Each row was made from one small tree. The marks that hang from a mark follow it in brackets, in alphabetical order. Every link used is in the known rows. Write each row's tree.
Known rows:
mita{donof{tefel}}: [ 0.00 -0.40  3.93  0.23 -0.33  4.18  0.61  2.18 -0.14  3.43 -1.48  0.29
  5.77  0.12  3.30  6.55 -3.62  1.33  0.13 -1.31  0.34]
paku{donof{tefel vonip} pigi}: [ 1.92  2.20  1.20 -2.06 -2.86  2.34  3.33  1.90 -0.97  2.20 -1.39  7.99
 -0.45  1.46  1.14  4.14 -0.21  2.79 -2.41  3.89  1.86]
zoko{donof}: [ 1.73 -0.50 -2.88  3.63  2.42  5.02  0.79  1.66 -1.28  0.78 -0.10 -2.90
  0.04 -3.02 -0.36  2.18 -3.82 -0.53 -0.02 -2.09 -3.55]
donof{vonip zoko}: [-2.14  0.34  2.23 -0.67 -1.95 -0.95  1.78 -0.74  2.75 -2.52 -0.91  0.97
 -4.39 -1.01  0.62 -1.38 -0.25 -0.12 -0.57  2.59 -0.52]
pigi{paku zoko}: [-1.14 -3.66 -1.10  6.17  3.84  3.92  0.69  1.89  0.49  2.33 -1.13 -2.84
 -1.71  2.58  5.17 -0.43  1.30 -4.23  7.09 -6.21  0.30]
mita{donof}: [ 2.12 -2.40  1.74  2.06  2.22  5.28  0.82 -0.70  0.84  2.87 -1.54 -2.09
  5.51  0.84  2.65  3.32 -3.59  0.27  0.89 -4.37  0.02]
zoko{donof{bire tefel vonip}}: [ 2.63  2.48  0.54 -3.85  0.02  1.20  0.06  0.77 -3.50 -0.90 -0.37 -1.78
 -2.85 -1.43  0.32  0.03 -3.47  1.30 -2.04  4.75 -2.14]
mita{donof{bire tefel zoko}}: [-2.90  0.66  5.25 -0.61 -0.87 -3.22 -1.11  0.16 -1.02 -1.02 -2.73 -1.54
  4.09  1.05  1.13  3.06 -1.21 -1.05 -0.94  0.15 -0.53]
pigi{zoko}: [ 0.01 -1.02  0.50  4.44  3.25  3.49  1.57  2.66  3.73  2.72 -0.67 -3.76
 -0.24  0.87  3.46 -0.96 -0.69 -2.16  2.92 -2.82  1.07]
tefel{donof{zoko}}: [-3.60 -2.36 -2.99  3.03 -0.87 -2.50  1.56  2.36  4.71  1.45  1.41  2.62
  2.85 -3.07 -1.65  0.18  0.34  0.30 -0.65 -2.51 -0.43]
paku{donof{tefel} pigi}: [ 0.23  1.49 -0.01  2.18 -2.20  2.23  2.66  2.64 -0.58  2.96 -1.99  6.07
  3.46  0.29  0.28  6.12 -0.09  1.39 -1.56  1.37 -0.17]
paku{pigi}: [ 2.00 -2.40 -0.08  4.21 -0.27  3.96  4.79 -1.85  0.91  0.15 -4.76  1.30
 -0.42 -0.40  2.41  1.04  0.29  0.68  0.71  0.66 -1.47]
pigi{paku{donof{vonip}}}: [ 1.52 -1.57 -2.99 -0.30  1.30  3.35 -0.19 -1.20 -1.03  1.69  1.80  2.66
 -0.37  1.52  0.81  1.44 -0.08 -0.73  3.23 -3.38 -0.03]
lariper{donof}: [-0.69 -2.40 -3.24  1.55  0.58  5.24 -1.22  1.57  2.09  0.10  0.51 -2.08
  1.58 -2.18  1.31  0.44 -0.54  2.80  0.58 -4.37 -3.35]
zoko{donof{bire tefel}}: [ 0.67  1.51 -0.67  0.71  0.97  1.13 -0.59  1.47 -3.12 -0.15 -1.16 -4.07
  0.36 -2.58  0.02  2.03 -3.24 -0.01 -0.82  1.84 -4.30]
tefel{donof{bire vonip{sefus} zoko}}: [ 0.95 -0.82 -1.96 -3.03 -2.19 -6.64 -0.78 -4.35  3.54 -0.99  4.96  1.27
  1.10 -1.80 -6.18 -6.02  3.72  2.11 -2.70  2.16  4.99]
lariper{donof{bire tefel}}: [-1.67 -0.51 -0.96 -1.30 -0.86  1.22 -2.60  1.45  0.25 -0.69 -0.23 -3.47
  2.37 -1.94  1.63  0.66  0.09  2.88 -0.36 -0.47 -4.31]
tefel{donof{bire vonip zoko}}: [-0.62 -1.04 -1.69 -2.56 -0.43 -5.79  1.23 -1.78  3.63 -0.99  1.65  1.66
 -0.39 -1.23 -1.44 -4.83  1.23  0.88 -2.09  1.23  0.64]
lariper{donof{bire tefel vonip zoko}}: [-3.96  1.89  1.17 -5.10 -3.31 -3.22 -2.38  1.85 -0.49 -4.24 -0.15  0.88
 -3.42 -0.69  0.73 -1.71  1.63  2.53 -2.32  2.73 -1.84]
tefel{donof{bire zoko}}: [-2.28 -2.24 -2.90  1.48 -0.15 -5.71  0.23 -0.89  3.84 -0.29  0.99 -0.75
  2.88 -2.32 -2.03 -2.81  1.40 -0.69 -0.84 -1.24 -1.42]

Write each row's tree:
[-1.45  2.22  4.35 -3.80 -5.16 -6.54 -1.34 -3.44  1.19 -4.04  1.69 -0.23
 -2.40 -1.25 -3.61 -2.09  2.73  1.46 -1.63  7.98  2.96] | donof{bire tefel vonip{sefus} zoko}
[-4.69  1.12  3.26  0.81 -2.39 -5.10 -0.01 -0.16  1.19 -3.20 -2.52 -2.23
 -0.32 -1.55  0.13  0.91  0.54 -1.25 -0.05  4.47 -3.07] | donof{bire tefel zoko}
[ 1.06  2.89  0.30 -2.20 -0.90  4.50  1.15  4.04 -2.87  0.60  0.69  1.80
 -3.25 -2.08  0.85  3.11 -4.29  1.91 -1.73  3.50 -1.30] | zoko{donof{tefel vonip}}
[ 0.96 -2.83 -3.93  2.75  3.47 -0.04 -2.05 -3.69 -0.91  1.02  0.31 -2.91
  3.51  0.98 -0.18  0.13  1.05 -3.07  3.89 -5.02 -3.44] | pigi{paku{donof{bire}}}
[ 0.43  0.47  2.17 -2.53 -2.23 -5.29 -1.00 -6.50  2.06 -4.45  1.54 -2.61
 -2.50 -0.66 -4.72 -5.52  3.18  0.16 -0.97  4.83  2.69] | donof{bire vonip{sefus} zoko}
[-3.51 -1.30 -2.01  0.59  0.26 -2.40 -2.86 -0.48  1.38 -4.14 -0.84 -3.75
 -0.01 -1.50 -0.69 -2.86  1.93 -0.02 -0.95 -2.86 -4.07] | lariper{donof{bire zoko}}
[-5.27  1.85  1.08 -3.83 -4.29 -0.45 -1.39  4.93  0.34 -2.80  0.78  4.22
 -3.72 -1.38  1.30  1.38  0.53  3.53 -1.80  2.06 -1.13] | lariper{donof{tefel vonip zoko}}
[-1.92 -0.93 -1.79 -1.35 -2.05 -2.25  2.47  1.54  4.16  0.44  2.21  5.28
 -1.00 -2.01 -0.92 -1.66  0.47  1.56 -1.82  0.22  1.57] | tefel{donof{vonip zoko}}
[ 2.10 -0.94 -2.17 -0.19  4.88  0.37 -1.67 -0.65 -1.14  2.40  1.49 -1.61
 -1.39  5.11  2.13 -3.82  2.12 -3.81  4.07 -4.96  2.90] | pigi{paku{donof{bire vonip}} zoko}
[ 4.01  2.74  0.32 -4.00 -1.69  0.02 -1.74 -2.04 -3.56 -0.99  3.05 -1.89
 -1.57 -2.01 -4.20 -0.93 -1.16  2.49 -2.74  5.46  1.81] | zoko{donof{bire tefel vonip{sefus}}}
[-0.69 -1.12  3.06  0.96  2.11 -2.36 -1.03 -2.76  0.17 -1.52 -2.66 -3.78
  3.84  1.55  0.41 -0.49 -0.91 -2.23 -0.35 -2.82 -0.81] | mita{donof{bire zoko}}
[ 2.16  3.30  1.28  0.65  0.81  4.55  3.58  7.07 -4.59  2.09 -2.64  5.23
 -6.42  2.68  3.27  0.71 -1.44  0.25 -1.47  2.25  3.66] | paku{pigi{zoko{donof{tefel vonip}}}}
[ 2.77  1.14  3.00 -4.47 -3.54 -1.66 -0.72 -4.57  0.78 -1.18  2.21 -2.17
 -0.45 -1.52 -2.18 -1.90  1.45  2.83 -0.82  7.44  2.63] | donof{bire tefel vonip{sefus}}
[ 3.84 -0.33 -3.42  2.06  3.19  4.75 -1.87  1.34 -4.60  1.75  4.14 -0.16
 -5.21  2.47 -1.29 -2.72  0.88 -1.85  3.69 -4.26  5.59] | pigi{paku zoko{donof{vonip{sefus}}}}
[-4.00 -1.32 -2.88  4.41  0.57 -1.44 -1.24  0.86 -0.09 -0.24  0.63  2.61
  0.96  0.66 -1.02  3.32  1.44 -3.40  3.04 -5.64 -1.96] | pigi{paku{donof{zoko}}}
[-0.71  0.04  2.43 -2.37 -0.69 -4.03  0.81 -3.94  2.13 -4.51 -1.71 -2.44
 -4.22 -0.39  0.12 -4.52  0.90 -0.83 -0.60  4.10 -1.31] | donof{bire vonip zoko}
[ 1.13 -0.65  4.09 -1.01  0.90  1.28 -0.43 -1.01 -1.20  1.92 -2.32 -3.27
  6.27  0.98  3.04  3.06 -2.90  0.63 -0.07 -0.47 -0.82] | mita{donof{bire tefel}}
[-2.50 -0.28 -1.73  0.19 -0.08 -1.18 -0.66 -0.11 -1.04 -0.87  1.18  4.81
 -2.27  1.49 -0.80  1.19  1.73 -2.26  2.35 -2.89  0.03] | pigi{paku{donof{vonip zoko}}}
[ 4.33 -1.45 -2.86 -2.18  1.10 -1.02 -3.22 -7.10 -1.69  0.04  4.52 -0.95
  1.34  1.13 -4.27 -2.60  3.13 -0.33  2.43 -1.59  2.74] | pigi{paku{donof{bire vonip{sefus}}}}
[-0.50 -1.98 -3.41  5.47  4.68  3.45 -1.14  3.23 -0.03  4.66  1.66 -0.25
  1.82  3.47  2.20  1.60  1.06 -4.44  5.36 -8.65  1.33] | pigi{paku{donof} zoko}
[ 1.90  1.72 -0.11  3.56  2.75  1.47  1.80  4.52 -4.93  1.37 -4.21 -0.46
 -2.40  2.40  2.14 -0.56 -0.30 -2.07 -1.03  0.63  0.41] | paku{pigi{zoko{donof{bire tefel}}}}
[ 0.28  2.88  0.95 -3.59 -2.18  2.20  0.62  2.80  1.36  2.70  2.14  3.90
  1.35 -0.86  0.08  4.18 -1.94  2.38 -1.50  2.92  0.88] | paku{donof{tefel vonip}}
[-0.87  0.33 -0.34  2.95  0.24 -4.41  0.98 -2.62 -0.02 -1.85 -3.46  1.94
  1.24  1.30 -2.71 -1.15  2.65 -2.12 -2.31 -0.39 -1.44] | paku{donof{bire zoko} pigi}
[ 4.60  0.58 -1.33 -2.16  2.82  2.07  0.64 -2.27 -2.25 -1.51 -0.35 -4.11
 -3.38 -1.25 -0.53 -3.33 -3.12  0.04 -1.36  1.91 -2.40] | zoko{donof{bire vonip}}
[-0.26  1.92  0.56  3.80  0.38  2.41  2.11  6.67 -0.20  5.00 -1.21  5.04
  1.73  3.72  2.14  3.75  0.91 -1.09 -0.34 -1.39  3.29] | paku{donof{tefel} pigi{zoko}}
[ 2.40  0.17  3.82 -3.77 -0.50 -3.36 -1.98 -6.36 -0.29 -2.19  1.14 -1.62
  2.08  2.08 -3.62 -3.24  1.10  0.28 -1.89  0.49  5.30] | mita{donof{bire vonip{sefus} zoko}}
